What can hang from each mark:
q173: q320
q883: q85
q377: q85 q210 q896
q588: q883
q533: q377 q664
q628: q377
q635: q610
q213: q483
q664: q533
q585: q896
q968: q588
q320: q173 q968
q85: q377
q967: q417 q483 q635
q483: q213 q377 q577 q610 q664 q883
q896: q377 q585

Each row was made from one small tree. The marks that hang from a mark follow it in brackets, in the order of their numbers. Every link used is in the known rows. Write each row's tree.
In the rows, zero is written as 128.
Known rows:
q483(q664): [143 136 116 135 135 115 112 132 127 112 122 111 159 128 117 120 118 132
 105 119 122 133 137  93 140 140 124 119 157 107 111 127 162 150 123 123
 124 126 111 128 136]
q483(q610 q883(q85)): [153 160 155 166 105 126 157 118  95  99 130 127 107 139 159 106 103 110
 144 122 115  64 141 143 147 155 127 152 131 142 100 137 142 121  81 130
 123 127 115 126 113]
q968(q588): [141 126 132 116 138 109 136 142 125  87 135 141 125 140 149 134 140 116
 136 141 124 147 125 109 120 142 133 124 129 124 112 114 165 161 114 117
 120 164  89 120 127]
q967(q417 q483(q213 q577 q664 q883)): [148 158 193 223 149 103 158  98 143  94 107 120 200 127 166  57 106 151
  85  68  88  66 167  61 162 189 139 163 168 106 134  74 152 144 101  98
 126 192 153 133 118]
q588(q883(q85(q377(q210 q896)))): [ 78 122 126 113 154 136 152 132  87 129 172 150  95 105  87 121 145 107
 192 152 147 108 110 175  90 107 134 120 102 128 151 131  86 128 116 129
 129  85 133 145 162]
q635(q610): [133 120 116 108 127 131 153 139 107  99 119 108 145 145 135 129 146 107
 129 161 109 126 146 110 116 155 138 121 154 112 102 135 174 171 112 144
 129 119  82 144 130]
q173(q320(q968(q588(q883)))): [137 160 144 151 108 109 167 110 128  85  81 159 113 115 127 123 164 121
 134 152 109 124 145 131 112 121 138 114 117  85  99  92 193 155 103 103
 151 191  80  99 144]
q585(q896(q377(q85 q210))): [105 105  68  81 152 131 107 177 148 136 166 131  99 120  94 157 183 117
 160 155 145 124 124 142 102 120  78 112 122 141 131 170  60 117  88 158
 107  86 136 138 120]
q585(q896(q377)): [100 112  72  86 147 128 134 155 138 133 137 155 126 135 119 134 149  95
 135 159 143 123 143 119 102 140 129 124 161 133 107 158 102 132 113 139
 117 112 109 120 128]
q664(q533): [155 118  96 105 122 109 117 108 139 105 120 127 113 149 115 158 131 126
 110 121 138 156 137 113 103 151 130 133 162 107  82 109 160 137 140 125
 134 161 102 141 132]
q320(q173 q968(q588)): [179 132 150 151 128 154 165 108 160  86  80 103 125 127 149 151 151 103
 104 168 111 156 134 124  91 106 126 141 114 121 120 102 201 148 136 130
 117 148  83  86 124]
q664(q533(q377(q210))): [131 120 104  88 108 124 115 113 137 138 128 135 116 141 102 126 135 146
 110 113 162 175 108 101  97 139 133 110 134 128 127 112 130 122 170 111
 128 146 123 135 118]
q483(q577): [141 127 110 133 148 123 134 119 142 120 152 133 146 129 128 133 149 107
 120 127 123 122 139 102 125 159 143 140 160 115 123 108 156 172 108 101
 135 129 112 135 135]
q483(q377(q85) q577 q883): [136 144 138 154 156 132 123 119 155 150 126 145 135 127 158 150 127 124
 122 117 128  94 124 133 162 163 151 159 109 155 154 130  99 120 102  89
 149 113 133 136 140]
q173(q320(q968(q588))): [146 133 146 135 109 115 138 144 139  86  92 140 122 128 129 126 169 120
 132 172 111 148 139 120 110 130 130 112 139  88 104  94 201 159 121 120
 125 177  86  87 121]
q628(q377(q210)): [ 88  92  96  98 133 108 138 153 127 135 125 118 147 111  98 101 156 122
 156 152 157 143 120 115  71 117 117 112 146 102 102 154 136 165 149 117
 136 103 124 158 122]
q628(q377(q85 q210 q896(q585))): [ 94  62  91  85 130 128  97 158 137 153 133 112 148  87 102 165 159 127
 180 130 141 140 139 181  78  79  79 103  87 113 101 184  76 129 120 153
 131  83 171 163 132]
q967(q417 q483(q377 q610 q883) q635): [113 143 151 193 115  99 181 130 150  90  68 109 152 152 208  25 128 123
 140 122 117  77 173  87 162 196 140 160 174 118 120  89 117 136 110 144
  86 188 152 136  97]
q173(q320): [111 129 104 126  98 104 118 132 116 102 123 148 145 135 108 126 163 115
 141 162 106 128 153 116 107 146 140  89 150  93  92 123 189 159 124 136
 119 141  84 137 137]
q483(q213 q377(q896) q577 q610 q664): [138 137 191 195 143 139 115 104 114 162 142 111 178 138 156  80  45 166
  85 114 108  83 118  93 235 134 196 187 157 148 191 117 134 106 138 123
 143 104 162 130 125]
q533(q377(q85 q210 q896(q585)) q664): [122 107 101  97 100 139  89 156 137 176 155 135 137 117 123 171 120 153
 128  95 118 175 138 148 113  96  92  70  68 164 150 161  90 107 148 148
 116 101 174 128 131]
q585(q896): [109 101 104 118 132 125 146 144 130 112 151 138 113 143 108 155 142 103
 134 153 122 115 150 100 102 148 149 131 154 131 101 136 143 145 113 141
 109 113  98 140 130]
q664(q533(q377(q85 q210 q896(q585)))): [139  87  99  74 106 143  76 125 143 157 133 130 120 122 106 191 138 151
 135  86 145 172 127 165 104  99  98 103  79 144 125 141  70  90 146 148
 119 123 168 140 125]
q173(q320(q968(q588(q883(q85(q377)))))): [108 176 164 130 128 128 167 132 104 106 115 155  90 122 126 111 153 103
 156 179 130 121 114 160 105 125 155 111 114 106 108  92 173 135 127 107
 161 160  72  72 136]
q664(q533(q377(q85))): [153 130 110  87 114 133 106 117 150 131 136 142 106 170 130 179 114 138
  94 101 138 164 136 116 101 145 131 105 115 152  88 121 135  94 149 132
 139 133 111 141 131]
q628(q377(q85)): [107 101 103  99 133 120 124 152 143 131 132 126 135 136 127 149 137 115
 139 145 134 134 150 131  74 125 108 106 124 122  65 164 139 135 129 141
 150  89 114 164 139]
q320(q173 q968(q588(q883(q85(q377(q896)))))): [136 147 175 152 154 178 195 101 116 107 114 138  87 120 144 148 124  93
 150 178 121 123 120 187  81  82 153 148  75 143 142 107 148 112 139 129
 136 117  99  84 160]
q967(q417 q483(q610 q664(q533))): [156 159 128 147 116 104 139 127 144  75 104  93 131 177 152  47  99 179
  92  81 102 113 165  57 162 188  93 147 194  86  96  72 158 124 129 140
  94 196 132 124 107]
q967(q483): [114 119 109 121 123  97 158 140 138  88 126 131 136 163 138 117 152 100
 132 135 128 137 166  95  94 161 119 116 161  93  87 118 163 181 105 137
  99 155 110 146 132]
q213(q483(q610 q883)): [128 148 129 160 107 120 161  98 124 102  91 151 103 133 166 113 123 104
 115 115 110  91 142 107 168 154 129 151 157 125 105 139 131 137 106 115
 118 177 112 145 124]
q320(q173 q968): [170 120 119 152 115 159 163  92 167 103  76  90 138 124 114 161 159  91
  90 167 115 145 150 126  75 112 122 132 136 112 100 114 198 146 139 143
 120 110  95 104 132]
q483(q213 q664 q883): [155 139 180 198 121 116 128  89 111 100  92 119 181 110 133 125  79 137
  83  94 105 100 144  99 160 138 158 144 138 127 115 129 160 121 113 114
 153 148 124 145 130]
q883(q85(q377(q210))): [ 94 122 121  91 145 131 128 160 105 126 173 108 110 119  89 114 161 102
 168 165 158 140  92 140  97 133 122 108 138 124 136 129 120 148 135 134
 124  89 112 122 116]
q588(q883(q85(q377(q210 q896(q585))))): [ 80 120 114 100 141 139 135 126  88 145 151 134 124  80  92 138 153 101
 189 131 151 118 112 200 100  91 122 113  90 115 138 145  74 131 116 134
 138 103 145 123 139]
q320(q968): [160 108 121 125 122 130 150 124 162 106  91 108 130 121 103 147 158  94
 101 151 140 145 147 111  90 134 116 130 159  96  88 109 167 157 117 130
 130 122 112 111 130]
q213(q483(q377(q85 q210 q896) q610 q664)): [106 134 137 134 139 124  96 158 128 167 146 112  98 143 135 105 110 162
 129 123 122 118  94 129 216 105  97 147 126 140 186 158  72  99 137 155
  98 110 169 145 126]

Write each row's tree:
[129  87  98  77 103 131  94 112 131 158 117 137 138 116 105 157 133 144
 133  94 155 174 120 143 103 106 125 113 107 129 133 128  88 113 165 125
 119 144 162 130 119]
q664(q533(q377(q210 q896(q585))))
[131  75  95 100 121 133  84 148 138 126 147 107 133  92  94 190 174 125
 168 118 122 141 140 178 105  89  70 105  84 116 123 155  79 133  86 167
 103 100 166 148 130]
q377(q85 q210 q896(q585))
[107 110 111 116 111 126 126 152 120 160 162 158 132 137 114 115 105 148
 130 121 129 169 131 107 104 116 132  89 111 159 168 139 122 129 168 125
 105 105 153 138 148]
q533(q377(q210 q896) q664)
[146 148 167 160 108 116  96 100 116 144 108  74 141 140 122  78  60 199
  72 106 145 131  86  89 214 130 158 169 170 129 163 114 142  87 169 133
 152 147 146 131  89]
q483(q213 q377(q210) q610 q664(q533))
[128 137 106 108 108 126 110 159 143 153 167 132 117 143 116 144 124 156
 110 112 122 172 124 106 109 126 103  69 102 169 143 146 130 117 150 131
 125 103 139 135 127]
q533(q377(q85 q210) q664)
[134 167 164 142 147 168 192 106 119 110 115 106  86  97 117 124 159 101
 148 175 139 134  84 171  87  83 131 135  85 130 154 105 154 129 138 115
 148 126  93  73 124]
q320(q173 q968(q588(q883(q85(q377(q210))))))
[131 117  69  80 144 124  95 161 149 127 144 121 123 111 102 144 180 119
 147 142 151 142 118 153 100 117  65  94 121 125 120 159  76 132  93 151
 119  97 133 135 124]
q896(q377(q85 q210))
[122 108 111 112 115 134 107 162 133 159 183 149 113 142 116 154 111 161
 132 116 117 167 136 129 106 109 107  79  84 177 163 146 100 104 143 145
 109  83 164 152 153]
q533(q377(q85 q210 q896) q664)
[ 86  64  95  82 139 146 105 141 128 130 131 116 151  77  88 152 162 110
 172 143 149 165 117 149 108 108 119 102 116 102 150 142  78 145 136 136
 112  95 151 135 134]
q85(q377(q210 q896(q585)))
[133  99 101  79 102 133 103 102 134 154 105 151 146 138 133 169 107 129
 112  92 140 168 143 138 102 122 150 115 115 137 101 129 110 106 170 128
 131 150 143 124 131]
q664(q533(q377(q896(q585))))
[100  91 100  97 136 118 119 163 141 134 145 111 124 115  97 137 161 131
 161 146 151 140 125 136  74 110  86 104 116 117  96 165 118 141 122 141
 138  81 134 167 129]
q628(q377(q85 q210))
[117 199 171 167 160 146 145 119 101 145 141 133 107 125 173  78  89 117
 118 101 118  77  94 111 221 166 145 174 172 142 166 124 106 117 134  79
 143 151 130  99 113]
q213(q483(q577 q610 q664 q883(q85(q377))))
[158 167 171 168 125 121 118 117  88 148 113 133 102 156 167  89  32 172
 125 103 132  80 116 157 203 143 154 194 128 160 159 128  97  61 143 122
 129 136 155 117 125]
q483(q377(q896) q610 q664(q533) q883(q85))
[132 116  54  67 130 128  75 153 151 145 120 106 152  86 109 162 190 112
 144 120 151 151 120 177 113 100  51  87 108 114 110 174  65 134  93 153
 129 114 150 115 102]
q896(q377(q85 q210) q585)
[115 117 115 117 111 128 132 143 121 155 151 173 139 158 141 130  80 137
 105 122 117 162 156 103 105 131 154  93 116 169 138 136 144 124 168 127
 114 111 138 134 159]
q533(q377(q896) q664)
[132  79 108 116 140 129 106 152 136 109 170 121 107 118  86 171 167 135
 172 139 121 134 137 155  96 104  80 113  95 125 135 144  91 131  89 164
  94  83 149 171 150]
q377(q85 q210 q896)
[139  84 102 102 122 140  92 136 140 124 136 125 143 114 122 204 150 110
 146 116 110 133 163 174 109 104  92 106  90 122  91 153 102 128  90 168
 114 103 145 146 143]
q377(q85 q896(q585))
[173 185 166 170 125 145 196  88 122 105 102 121  97 131 155 139 142  94
 117 155 112 107 123 173  83  88 130 147  86 135 108 103 200 134 112 127
 144 153  77  74 127]
q320(q173 q968(q588(q883(q85))))
[148 103 116  92 120 141 103 119 142 136 147 159 100 167 126 187 104 144
 117 106 130 158 148 137  92 129 132 113  97 159 106 124 106  80 146 146
 121 115 135 156 156]
q664(q533(q377(q85 q896)))
[126 125 180 178 163 126 105 112 121 169 144 126 190 130 138 106  68 152
  85 118 121 108 116 104 190 127 194 170 152 146 185 116 133 120 153 113
 150 108 156 134 133]
q483(q213 q377(q896) q577 q664)
[146 194 150 170 141 116 124  84 138 165  88 139 108 144 188  85  68 162
  70  75 130 102  91  91 252 175 162 209 183 135 174 108 113 103 167  64
 154 205 140 115 109]
q213(q483(q377 q577 q610 q664(q533) q883))
[124  99 184 178 129 129 118 107 127 134 120 145 146 133 146 168  87 132
 124 132 118  91 147 155 144 126 169 148  83 168 138 148 100  83 111 151
 141 101 150 172 152]
q483(q213 q377(q85 q896) q883)
[ 97 163 162 128 127 124 163 141  99 108 124 143  82  97  97  98 177 120
 178 179 141 128  92 164 104 110 132 107 110  96 141  97 152 141 127 107
 152 152  93  78 123]
q173(q320(q968(q588(q883(q85(q377(q210)))))))
[ 82 132 149 134 137 100 139 144  97 174 138 164  92 128 136 104 147 101
 171 146 154  93  88 181 138 118 129 157 115 151 174 150  66 122 148 123
 108 139 149 132 124]
q213(q483(q377(q210 q896) q883(q85)))
[170 158 176 202 128 138 126  94 119 119 141  91 175 130 146  95  69 159
  72  95  95  90 132  72 213 147 164 168 178 127 141 108 179 131 107 119
 152 132 136 133 107]
q483(q213 q577 q610 q664)
[136 156 181 187 138 131 111 111 119 162 140  78 175 121 132  57  80 178
  83 113 127  97  84  76 239 134 170 175 168 138 202 117 137 122 139 110
 152 113 158 124  90]
q483(q213 q377(q210) q577 q610 q664)
[175 176 136 138 125 146 116  93 133 151 131 123 138 159 155  90  58 177
  65  70 126 130 116  61 200 164 163 158 168 141 146  96 147 101 158  80
 149 150 135 111 112]
q483(q577 q610 q664(q533(q377)))
[107 170 129 137 124 110 122 131 126 161 102 115 128 160 163  72  91 133
  78 125 129 119  99  85 222 141 142 149 183 126 143 141 142 127 168 124
 126 153 116 111 109]
q213(q483(q377 q610 q664))
[ 89 130 142  99 150 134 138 139  83 129 159 149 109  85 125 132 148 115
 200 130 145 125  92 199 119  86 129 119  70 127 154 132  77 132 115 121
 140 141 136 103 128]
q968(q588(q883(q85(q377(q210 q896(q585))))))
